Each row comes from the steps of one walk. Every step used is in the known rows, and no mark comes twice. Write the walk behind each row, first mark first.
In the rows, zero is written as 128.
Known rows:
popo soka teput tubobet: [128  88 110 107  97 118 115  94 152  63 169  96 142 123 132 153 128 119
 166  62 151 144  97  96 165 121 102 113 106 142 142]
soka popo dosud teput: [106 133 150 136  54  91 126  78 161 129  76 146 131 127 154 141 128  83
 199 135  88  68 124  93 129 138 120 130  99 140  96]
tubobet teput dosud dunop soka: [118 104  89 125 160 120  99 164 130 109 149  96 155 155 181 143  95 146
 159  78 111 142 172 118  93 131  81 109  82 149  99]
dunop dosud popo soka: [110 134  82 121 100 113 126 113 102  54  88  79 167 160 136  74 151 155
 181 118 116 129 143 107 155 113 124 162 116 116 144]
tubobet dunop soka teput dosud: [109 114 101 102 159 138 118 101 138  93 119  90 119 137 137 188  48 124
 163  68 137 173 150 113 103 151  46  93 133 154 168]
dunop dosud teput tubobet tuma: [ 86 144 121 138  67 112 104 113 157  81 166 129 134 170 135 128 132  49
 166 108 100 114 121  77 171  96  60 184 144  96  94]
tubobet teput dosud tuma: [123 127 126 124 133 115 132 127 153 138 147 130 143 131 132 153  75  98
 161 101  98 149 144 149  79 125  87 107 133 140 123]
dunop soka popo dosud tuma: [113 164 124 116  83 127 136  91 108  97 108 140 172  83 139 165 111  94
 178  57  92  94 131  87  98 158 100 116 119 162 128]
tubobet teput dosud popo soka dunop: [123  89 103 110 139 104 130  93 134  89 114 101 159 177 167 126 128 122
 195 119 101 141 114 124 113  88 107 118  81 125 167]
teput dosud tuma tubobet: [113 155 135  84 116 113 134 143 152 151 153 115 125 100 115 151  82  76
 185  78  67 167 129 152  73 152 112  76 174 136 170]
tubobet dunop soka popo: [114 134 120 115 126 162 121  88 104  76  89 143 112 143 162 181  86 123
 117  65 134 118 129 110  88 153 113 129 132 168 153]
dosud teput tubobet tuma: [ 96 129 141 124  66 100 110 134 169 109 180 150 138 156 146 147 133  57
 152 106  95 129 111  98 149  94  76 147 143 107 111]
tubobet dunop dosud popo soka teput: [ 99 106  85  95 119  97 105  98 125  34  77  84 150 166 138 119  93 144
 187 105 143 154 138  74 139 121  87 153 131 128 189]
soka teput dosud: [131 119 117 115 148 118 126 101 161 135 140  93 127 113 138 152  94  99
 187 124 129 148 133 135 123 130  86  90 113 119 145]
soka dunop tubobet: [123  98 141  98 121 145 110 114 118 124 122 144 102 135 135 161 145 130
 155 105 141 147  90  96 157 114 144 126 121 150 173]
teput tubobet tuma dosud: [100 186 132 146 125 123  97 109 149  80 206 134 166 140 127 160 106  61
 130  96  99 120 111 126 162 118  72 116 130  85 144]
tuma dosud: [115 162 118 126 141 120 106 107 124 109 136 125 151 122 123 141  97 122
 135 120 114 120 134 136 137 154 131 105 112 110 150]
teput dosud popo soka dunop tubobet: [108 114 112  88 104 127 135  96 138  82 104  83 132 162 157 135 148 160
 212 103 100 167 102 125 156  98 128  99 105 135 211]
dosud dunop: [110 118 118 127 131 110 109 171 143 117 146 126 135 134 166 127 150 138
 126 128 108 135 138  99 121 110 137 126 114 136 126]
teput tubobet tuma dosud dunop soka: [ 82 176  97 125 131 121  71 158 125  47 223 123 195 135 167 172 112  92
 135  46  80 135 133  89 154 121  66 119 106 109 145]
dunop dosud popo soka teput tubobet: [113 111  86 108  90 101 120  87 115  18 137  72 168 138 151 101 129 110
 202  83 132 141 121  80 159 100  80 144 104 121 148]
dunop soka popo: [142 146 119 111 116 153 130  99  86  92 105 139 142 111 170 161 120 125
 151  75 134 100 121 120  94 152 128 127  97 155 121]
dosud tuma tubobet dunop: [ 94 130 141  75 118 108 110 153 141 125 130 160 110 119 105 165  64  89
 134  66  89 169 119 117  66 156 121 107 207 160 203]
dosud tuma tubobet teput: [127 108 138  65 116  74 104 164 113 136 148 173 146 103 120 145  74  95
 171  76 102 140 125 131  61 156 124 113 158 155 146]
tubobet teput dosud: [131 110 123 143 156 124 126 115 151 133 133 107 129 164 141 129  86 116
 156 129 119 131 142 158 102 129  87 107 106 127 103]
dunop tubobet tuma dosud popo soka: [ 94 170 127  79  96  99  76 129 126  56 134 116 205 142 133 131 136 168
 212 102 105 149 116 135 180 134 119 114 117  92 206]
dunop tubobet tuma dosud: [102 172 148 106 128 125  67 130 140 103 154 141 162 135 120 160 113 130
 168  98 122 134 121 136 175 149 111 118 131  90 173]
teput tubobet dunop dosud tuma: [ 73 142 113 147 103 160 128  97 143  54 153 122 106 162 115 156  75  74
  95  60 106 153 128  80 114 116  62 154 190 148 148]
soka popo: [138 137 144 135 109 135 137  93 120 113 111 148 121 126 166 148 126  98
 143 124 131 102 110 128 101 130 147 125 106 134 129]
tuma dosud dunop soka teput: [117 136  77  75 155  96  70 154  90  70 158 120 185  90 170 170  86 146
 175  62 117 145 150  77 123 160 106  97  71 139 157]
tubobet teput: [136  92 128 127 140 118 110 139 120 128 129 146 139 143 137 127 106 132
 135 123 140 120 142 130 114 133 114 137 109 139 102]
dunop soka popo dosud teput: [108 141 125 115  56 106 120  81 125 103  70 136 149 119 162 152 118 102
 206  83  92  79 137  74 120 162 102 127  87 162  95]
popo dosud teput: [ 94 117 135 131  74  83 118 115 162 143  97 127 135 138 122 118 133 112
 183 133  89  99 148  90 151 134 104 132 119 129 101]
popo dosud teput tubobet dunop: [ 53 112 136 149  64 108 118  95 196  93 121 121 102 178 124 147  91  84
 135  91  80 118 141  70 145 124  59 120 158 146 123]

Which walk is each row?
[118 113 105 114 149  99 107 151 171 128 156  93 136 124 173 152 107 107
 185 125 112 155 144 107 116 111  96  89  95 130 140]  soka teput dosud dunop
[ 93 104 112 135 133 144 109  86 147  51 142 110  98 160 130 157  74  72
 131  78 149 146 128  71 147 116  53 142 141 136 144]  soka teput tubobet dunop dosud
[121 144 152 152  96 119 135  77 147 122  96 133 135 122 143 135 135  88
 173 133 111  65 124 112 133 140 115 120  96 128 115]  soka popo dosud
[102 160 142  90 134 125  76 106 128 105 156 163 148 139 123 182 130  96
 173 102 122 135  82 101 181 121 112 127 111  97 195]  soka dunop tubobet tuma dosud
[111 141 110  74 114 108 108 119 103 113 130 155 116 108 115 146 106  46
 181  78  94 135  95  71 109 133 125 152 159 134 178]  soka dunop dosud tuma tubobet
[ 87 174 120 124 140  90  69 165 150 102 184 140 185 139 150 152 127 103
 147 121  89 123 129 108 144 115 107 125 104  83 158]  tubobet tuma dosud dunop
[ 97 119 107 116 146 153 114 130 111  88 103 127 121 148 128 160  84 150
 100  69 134 149 144 109 113 153  96 126 155 161 155]  tubobet dunop soka
[131  93 112 115 120 132 119  86 135  97 119 121 127 143 118 149 165 132
 148 100 142 122  82  96 166 110 146 151 103 136 164]  popo soka dunop
[112 121 136 103 120 129 118 136 150 133 140 128 132 136 130 162  72 139
 184  69 112 169 136 147  94 137  94  95 140 152 140]  dunop tubobet teput dosud tuma
[ 98 169 138  79 125  97  88 121  99  88 151 160 177 139 153 152 123  93
 191 118  89 151  98 108 148 101 115 116 108  90 230]  soka dunop tubobet tuma dosud popo
[103 124  88  79 155 116 133 116 118  71 109  85 147 135 165 157  39 124
 182  84  97 187 165 115  79 129  55  79 127 147 191]  tubobet dunop soka teput dosud popo
[125 136 126  59 122  87 122 131 154 151 157 118 132  73 121 171  58  63
 226  72  90 176 120 131  76 160  99  64 164 139 182]  soka teput dosud tuma tubobet
[107 131 100 126  88 106 113 113 127 110  92 117 115 158 133 107 119 106
 171 131 119 113 142  90 149 132 115 174 128 121  96]  dunop dosud teput
[129 107 105 116 127  96 129 118 140  90 112  79 174 171 155 100 107 160
 199 123 101 144 146 157 107 115 103 111  95 119 139]  tubobet teput dosud popo soka
[ 85 172 119 141 126 107  79 154 160  70 226 135 173 148 162 159 130  72
 128  97  75 128 121  98 153  98  82 112 110  88 150]  teput tubobet tuma dosud dunop
[112 176 115 110 133  97 121 126  87  86 130 122 184 117 151 106  92 123
 155 135  78 138 149 139 105 130 134  98 105 107 174]  tuma dosud popo
[ 97 124 150 130  82 117  94 130 161 108 100 131 129 126 180 148 153 128
 192 108 103  90 132  89 146 130 134 102  88 158 133]  soka popo dosud dunop tubobet
[124 122 138 115 114 102 107 125 150  94 207 141 150 118 136 166 120  52
 161  99 137 142  99  99 151  97  55 127 127 104 135]  soka teput tubobet tuma
[119 100 138  92 130 129 115 113 144 130 143 145 117 138 135 183  84 101
 190  73 115 168 106 116 100 110  98 105 124 157 169]  soka dunop tubobet teput dosud tuma
[117  99 114 140 152 105 103 164 166 132 148 111 136 170 175 131 101 123
 153 126 105 132 158 132  92 111  97 108  92 129 105]  tubobet teput dosud dunop
[107 116 132 127  66 113 132 120 151 107 155 134 118 146 150 143 119  89
 137  94  95 133 119 100 130 114 109 129 134 144 106]  dosud teput tubobet
[ 97 127 107 139  69 119 116 101 137  77 138 113 106 164 144 120 113  76
 153  97 105 124 133  83 158 114  89 165 131 125  88]  dunop dosud teput tubobet
[ 95 130 134 138 110 146 122  74 130  80  72 125 126 143 140 171  92 107
 146  76 117  93 146  84 111 163  83 122 124 163 136]  tubobet dunop soka popo dosud
[109 164 101 102 117  97 112 115 110  57 117  96 199 136 140 108 114 166
 175 112  95 140 133 138 141 134 146 108  97 105 182]  tuma dosud popo soka
[ 70 120  92 138  95 139 126  89 133   7 116  74 131 201 140 102 109 126
 132  81 108 148 132  91 150  99  77 154 150 135 174]  teput tubobet dunop dosud popo soka
[100 143 132  85 120 129  63  93 147  76 148 134 164 150 112 182 158 141
 192  77 135 131  68  98 213 127 123 139 102  98 208]  popo soka dunop tubobet tuma dosud
[120 125 163  92  85  73 110 114 137 130 113 178 157  89 133 155  81  54
 215  77  82  81 124 111  67 170 112 109 132 161 130]  soka popo dosud tuma tubobet teput
[ 92 196 130 124 110  97 115 128 128  59 198 129 200 139 156 127 102  61
 148 111  67 131 123 133 129  98  76 108 128  77 174]  teput tubobet tuma dosud popo
[109 139 154 108 110 131  94 151 148 127 144 145 133 137 124 144 147 131
 169 111 138 144 114 124 168 122 106 137 144 112 149]  dunop tubobet tuma
[ 82 135 120  93 129  99 112 142 105  77  83 113 118 163 137 102  71  94
 167 110  85 151 152 110  92 140 104 133 172 129 185]  tuma tubobet dunop dosud popo
[118  97  96  79 153 103  84 188 129 120 149 105 143 141 175 143  83 123
 198  51  93 153 167 128  76 158  91  83 105 162 121]  tuma tubobet teput dosud dunop soka
